What can hang from each mark
lezas: fatogi gufus
fatogi: badob dela
gufus: fatogi lezas
badob: gufus lezas tomu
tomu: dela lezas
dela: badob

Every row comes from one small tree of marks. The marks that hang from a mark follow it in brackets, in alphabetical order. Every link used is in the known rows. Which tree was each row made from?
Known rows
badob{gufus}: [  7.0   8.8  32.6   8.0 -17.2 -16.3 -19.5  38.2  -3.0  55.1  35.9  16.0
   4.6  12.6  15.8  25.4 -19.8   7.8]
lezas{fatogi{badob{tomu{dela}}} gufus}: [ -5.3  -7.6  63.1  -6.8 -13.9  58.8  33.3   3.2  -5.3  -6.3  27.1  27.3
  -2.0  -4.6   1.6  11.4   5.9  23.2]
tomu{dela lezas{fatogi}}: [ -2.6  17.3  31.4   1.8  -5.3  33.1  -1.1  16.5 -58.9  -7.5  11.4  12.4
  12.1  -7.0  23.8   5.9   4.4 -39.0]
lezas{fatogi{badob}}: [-21.6  11.4  31.5 -17.0  -1.8  51.3  -0.9  17.0  -5.4  -7.8  50.7  19.5
 -11.6  -6.2   6.0  30.8 -20.4   2.7]
dela{badob}: [  8.1  -4.8  -3.8  23.8   0.3  20.3 -18.5  13.6 -33.6  43.0  34.3  15.3
 -11.6   0.0  10.9  27.4 -33.2 -16.5]
lezas{fatogi{badob} gufus}: [-19.1   3.8  59.3  -2.4 -12.4  72.1  30.1  22.4  -3.5 -13.2  40.9  41.4
  -2.4   0.8  -4.0  17.7 -10.2  20.1]
dela{badob{tomu}}: [ 19.7 -19.7   7.1  15.5  -8.8   6.9 -14.1  -8.7 -20.5  49.1  28.4   7.1
 -10.7  -8.6  13.6  20.8 -18.0  -1.0]
badob{gufus tomu{dela lezas{fatogi}}}: [ 16.8 -12.2  47.1  -9.4 -28.0 -32.3  -1.3  -5.1 -20.3  38.3  -7.7   1.2
  16.8 -13.9  16.0  -4.9  14.9   9.8]
badob{gufus{fatogi{dela}} lezas tomu}: [ 40.8 -25.0  10.8 -15.6 -12.8 -35.8   0.0 -21.3  33.0  50.4  24.7 -10.3
  45.9 -29.0   3.7  -5.2  -9.8  42.7]
lezas{fatogi{badob{tomu} dela} gufus}: [ -7.7 -14.7  43.2 -15.5 -11.9  49.7  38.8  10.0  20.0 -27.8  26.5  17.0
  -8.6 -14.9  -6.0  15.7  -3.3  25.0]
dela{badob{lezas tomu}}: [ 24.9 -18.8  -8.1  19.0  -7.7  17.8  -1.0 -23.5 -20.6  39.8  32.0  -1.0
  20.4  -8.4  11.3   5.8 -21.0   7.1]
dela{badob{lezas}}: [ 14.3  -5.0 -17.6  28.4   0.8  32.9  -4.4  -0.2 -34.9  32.6  37.2   8.1
  20.2   0.3   9.1  12.8 -35.9  -9.3]
tomu{dela{badob}}: [ 22.7  -1.3  -3.7  21.1  11.0  13.1 -15.4  11.4 -58.7  42.2  12.4  -7.0
 -12.2   3.8  27.2  24.0 -13.2 -38.3]
lezas{fatogi{dela}}: [  2.4  -3.5  -0.1 -11.4  -2.0  42.2  -3.3  12.8   1.6 -18.3  40.0  13.3
 -24.4  -3.9   3.4  33.4 -31.4 -23.6]
badob{lezas{fatogi gufus} tomu{dela}}: [ 38.3 -20.7  32.5   5.5 -19.1  50.1  36.0 -41.4 -14.2   5.8  24.2   4.1
  37.5   1.1  16.3 -11.3  10.6  13.3]
tomu{dela lezas{fatogi gufus}}: [  0.3  12.6  51.5  12.7 -12.5  47.5  21.2  21.4 -57.1 -10.6   4.5  27.8
  18.3  -1.7  17.5  -3.4  11.4 -26.9]
fatogi{dela{badob}}: [ 12.8  -8.4 -28.1   9.2   7.8   4.7  -9.5  25.5  -5.3  10.8  27.5  -9.7
 -19.3 -10.2  10.3  33.6 -33.5 -22.6]
fatogi{badob{gufus{lezas} tomu} dela}: [ -9.0  -1.8  28.7 -38.5   2.7 -40.1   9.2  45.1  53.1   8.3  15.6 -27.5
 -13.7 -35.9  22.7  19.0   0.6  27.6]
lezas{gufus{fatogi{dela{badob}}}}: [ 19.0 -10.7  31.0  11.6  -0.1  28.0   6.8  24.0   3.0  29.2  34.2  34.6
  -1.8 -13.7   0.8  19.9 -18.4   7.9]
tomu{dela{badob} lezas{fatogi gufus}}: [  0.8  -3.2  26.5  22.9  -7.5  44.2  21.5   8.6 -76.1  -2.6 -16.5  27.9
  13.9 -10.2   4.5  -9.5  -1.4 -31.9]
fatogi{badob}: [-22.1  27.5  38.8 -10.2   2.6  20.9  -6.2  42.5   2.6  17.7  63.8  -1.9
   6.1  -6.1  26.4  36.7  -3.2  19.4]
badob{gufus{fatogi{dela}} tomu}: [ 31.9 -25.2  31.7 -22.2 -13.9 -54.3 -19.5  -0.7  33.8  64.3  19.6  -0.1
  -0.6 -29.3   6.1  16.1  -6.3  32.8]

Write each row's tree
[-25.0  23.2  52.2 -19.8   1.8  -8.4  -3.7  62.1  19.4  28.5  36.3   6.5
  -3.6 -13.3  26.3  22.4  -8.7  21.5]
fatogi{badob{gufus{lezas}}}
[ 21.2  -5.5  50.3  -3.4 -27.6 -47.0  -6.0   4.9 -17.7  52.6  -1.6  -6.1
  22.5 -10.6  26.9  -2.6  21.6  14.2]
badob{gufus tomu{dela lezas}}
[ -2.8   5.6  46.7 -18.4  -6.4 -27.9  -1.3  20.6   3.0  43.6  24.3 -21.8
  10.2 -14.1  25.4  19.5  14.7  35.5]
fatogi{badob{gufus tomu{dela}}}
[  4.4  11.6  11.7  20.9   1.1   9.3  -6.6  20.8 -74.2  20.4  -0.2   0.8
  16.2 -11.7  26.6   3.8   0.5 -38.2]
tomu{dela{badob} lezas}
[ 13.2  -1.0  66.0  -1.7  -2.1  25.5  11.7  18.8   2.1  36.0  39.0  26.0
   9.1 -15.2  13.7  16.2   8.8  28.4]
lezas{gufus{fatogi{badob{tomu{dela}}}}}
[ 12.3 -16.9   0.3  15.3   1.5 -14.0 -26.1  14.3 -25.2  68.2  13.2  21.3
  -7.1 -15.1  -6.1  18.3 -39.6   0.1]
dela{badob{gufus{fatogi}}}
[ 25.0  -3.9  -3.4  -2.4  -0.4 -15.0  -5.4  12.7  14.5  40.9  33.3   1.7
  44.1 -16.6   0.2   4.2 -31.3  20.0]
badob{gufus{fatogi{dela}} lezas}
[ -7.2   9.9  38.9 -47.9  33.6  -0.6 -11.5  58.4  52.2   8.8  33.7  15.7
 -34.1 -57.6  26.9  22.2 -20.7  -7.1]
gufus{fatogi{badob dela} lezas}
[ 18.2 -11.6 -28.9  17.4   4.6  20.7  11.3  17.7  -5.2   2.6  26.8  -7.3
   6.0  -8.0   6.1  18.8 -31.2 -11.6]
fatogi{dela{badob{lezas{gufus}}}}
[ -7.2  -4.4  36.0 -23.1  -8.5  17.8   2.1   2.2  -5.7  10.6  22.9   5.1
  -8.8 -12.9   4.1  18.6  -7.9  13.7]
lezas{fatogi{badob{gufus tomu{dela}}}}
[-11.3  17.9  -8.7 -16.2  12.9  15.5  17.2  34.5  23.0 -19.7  52.4 -34.5
  26.5 -19.7  19.3  25.8 -11.8  18.4]
fatogi{badob{lezas} dela}
[  8.5   3.5  13.6  15.6   2.0 -14.7 -12.2  21.0 -67.6  39.3 -14.9   6.6
  19.0 -22.1  15.2  -2.3  -4.6 -26.1]
tomu{dela{badob{gufus{fatogi}}} lezas}
[ -9.3  13.4   3.5  -8.8   7.7  25.6  32.9  36.6  24.1 -21.7  47.1 -23.4
  31.6 -16.1  14.6  19.1  -6.2  26.6]
fatogi{badob{lezas{gufus}} dela}
[ 28.6  -3.6  -5.5  29.8   7.9  29.5   4.3   2.8 -57.8  33.9  12.2  -3.4
  12.7   6.2  23.0   9.5 -11.3 -27.5]
tomu{dela{badob{lezas{gufus}}}}
[  8.9 -20.3  22.8  15.8 -17.5  21.6   3.5  -9.6 -29.1  27.2  15.0  23.6
   1.1 -15.0   2.0   4.1 -12.1   2.6]
dela{badob{tomu{lezas{fatogi gufus}}}}
[  9.8  -0.3   7.5   5.5 -16.6  22.0   6.3   2.9  -7.7  21.2  32.0  16.1
  39.6   8.6  -1.8   0.8 -33.4  11.3]
badob{gufus lezas{fatogi}}
[ 21.3   3.4  48.8  -2.5 -17.6  -5.2  -5.3  -3.3 -23.0  28.7  26.3  -7.0
  16.3 -10.7  39.9   8.7  26.9  -2.9]
badob{tomu{dela lezas}}
[ 10.3 -12.2 -19.4   2.4   6.8 -16.0  -6.7  38.3   5.6  18.8   8.1  -3.2
 -26.5 -15.8  10.3  23.6 -37.1 -21.7]
fatogi{dela{badob{gufus{lezas}}}}
[ 30.0 -31.3  -4.5  11.2  -6.6 -15.6  -8.3 -24.7 -11.9  65.5  11.2   5.4
  25.9 -24.0  -5.0  -2.9 -28.1  22.1]
dela{badob{gufus{fatogi} lezas tomu}}
[ 15.1  -1.8  71.6  -3.3 -27.1   7.6   2.6   2.0   5.3  29.9  41.5  23.8
  22.9 -17.8  23.0   4.3  19.3  25.6]
badob{tomu{lezas{gufus{fatogi}}}}
[-10.2 -10.5  15.4 -31.0  -6.0   8.3   7.6   9.4  20.0  -9.7  22.6  -5.4
 -14.9 -22.3  -3.9  23.5 -16.7  16.4]
lezas{fatogi{badob{gufus tomu} dela}}
[  4.7 -11.4  28.4   3.7 -13.3  62.6  27.5  18.5   3.3 -23.3  30.1  35.2
 -15.6   4.0  -6.3  20.4 -22.0  -5.6]
lezas{fatogi{dela} gufus}
[-19.5  12.7  59.8 -19.1 -17.9 -25.0   1.7  29.2  11.6  31.0  32.8  -6.6
  25.1 -20.6  19.8  12.2  14.9  47.4]
fatogi{badob{gufus tomu{lezas}}}
